Known rows, with every step that occurs
a c k n: [ 18   8 -13  -4  -7 -29 -15  13  -9  20  -4  -7 -10 -11 -22   4  -6   8
   2]
a q p: [-17 -30   7  27 -39 -22 -12  -1  -9   8   6  -4 -14   4 -17 -12  -3  -2
  14]
c k n a q p: [ -9 -12 -13 -25 -21 -35 -18  12 -34  16  -6   4 -28  17  -9   9 -32  14
  18]
c k: [  9 -10 -20 -34  -1 -33  -6   2 -17  13 -12   1 -34  -2   2   2 -18  -4
   6]
q a c k n: [ 13  25  -8  20 -55 -11 -22   7   2  12   0  -9 -11 -10 -19  -4 -28 -14
  -1]
p q a: [  1 -16   2  18 -16  11 -22  -1  -7   7  25  16  -5   4   1 -11 -16 -15
   5]
n a c k: [ 13   5 -14   5 -22 -21 -15  -1  -2  27  19  17 -20   9  -9   6   2   7
  12]
p q a c k: [ 12 -15  -5  15 -16  -4 -22  -4  -5  18  29  13  -4  -7  -9  -5 -12 -20
   4]
p q a c k n: [  7 -11  -2  14 -16  -1 -26   4 -11  15  25  12   1  -2 -11  -3 -18 -12
   5]
n k q: [ 24 -28 -16 -15 -38  11  -7  -8   4   8  -3  -6 -10  28 -11   4   2   1
  14]
k c: [ 12   6  -4   3 -10   2   1  22   0  11   7 -26   0  -5 -19   5  17   7
 -10]
k q: [  8 -21  11   1 -29   0 -11   3  -9   6  20 -17   5  14  -8   5   3 -10
   3]
c k q p: [ 10 -29 -12 -38 -26 -37 -12   0 -24  26   5 -20 -27   6  -7  17 -27 -18
   4]
q k n a c: [-11  -8 -22 -10 -21  15 -16  21 -16  15 -10   8 -22  12 -11   8  -6  25
  18]
k c a q: [  6   4  -7  39 -39 -10   5  22   6   7  13 -19  -1   5 -26   7  23   1
   7]
p q: [  0 -29   1   2  18   4 -15   1 -14   9  22  19  -5   6   5  -8  -1  -1
   7]
a c: [ 19  10  -5  22 -12 -11 -11   6  10  16   5  -5  -4 -13 -18  -7  10   3
  -3]

Rows
[ -6  18   3  13 -17   3 -25  24 -17   9   3   9   0  22 -12   0 -16  35
  12] | k n a c
[ -3  -1 -16 -34  -7 -27 -17  14 -31  13 -10   8 -27  16  -2   8 -30  17
  15] | c k n a
[ 13  26  -3  39 -58   1 -19   2  15   9   6  -7  -7 -12 -17 -12 -17 -17
  -4] | q a c
[ -6 -35 -13  -4   7  16 -21  12 -20  20  20  23  -7  10  -7   6   2  13
  17] | p q k n a c
[ 17  21 -11  21 -55 -14 -19   0   9  14   3  -8 -16 -14 -17  -5 -23 -22
  -2] | q a c k
[-17 -38  -7  17 -32  -5  -5  -1  -5  -2   1  10 -14   0 -17  -8  27   1
  23] | a q k
[ 23 -18 -15  -4 -62  16 -12 -10   9   7  -1  -8 -10  26 -14   2  -8  -9
  13] | n k q a
[-11  -7  -9  50 -56 -24  -5   7   0   7   0   2 -27  19 -10  -4 -17  -5
  23] | c a q p
[ 17  -3  11  26 -65   2 -20   1   5  11  29 -23  12   4 -21   5  -5 -26
  -1] | k q a c
[ 24   3 -17  -3  -8 -32 -10   3   0  24   1  -5 -16 -17 -19   3   2  -4
  -1] | a c k
[  3 -27   8  -4 -42  -7 -16   4 -15  21  18 -29  -7  15 -10  10 -21 -13
  -1] | k q p
[ 26  -8 -25 -13 -25  13   2   5  10  12 -11 -12 -14  14 -20   3  13  13
   5] | n k c
[ 29 -15 -15   3 -63  13 -13 -10  13  12   4 -11  -5  20 -21   3  -3 -10
  11] | n k q a c
[-11 -39 -12 -13  14  18 -18  14 -25  11  10  19 -10   8  -1   1  -4  11
  15] | p q k n
[ 16  -3 -10   4 -30 -20 -17  -3  -3  29  28  10 -12  13 -13  12   5   1
  13] | n a c k q
[-23 -32  -4  16 -30  -1 -11  10 -14  -5  -5   8  -7   6 -21  -6  17  13
  26] | a q k n
[  4   1  -8  36 -45 -13   3  22   3  15  12 -26  -7   6 -28   9  11  -1
   5] | k c a q p
[ 28  -8 -10  -3 -19 -31 -12   1  -2  25  14 -14  -5 -12 -24  11   8 -12
   0] | a c k q
[ 19 -13 -28  10 -52   1   3   5  11  17  -9 -14 -21  22 -26   7   5   7
  15] | n k c a q p
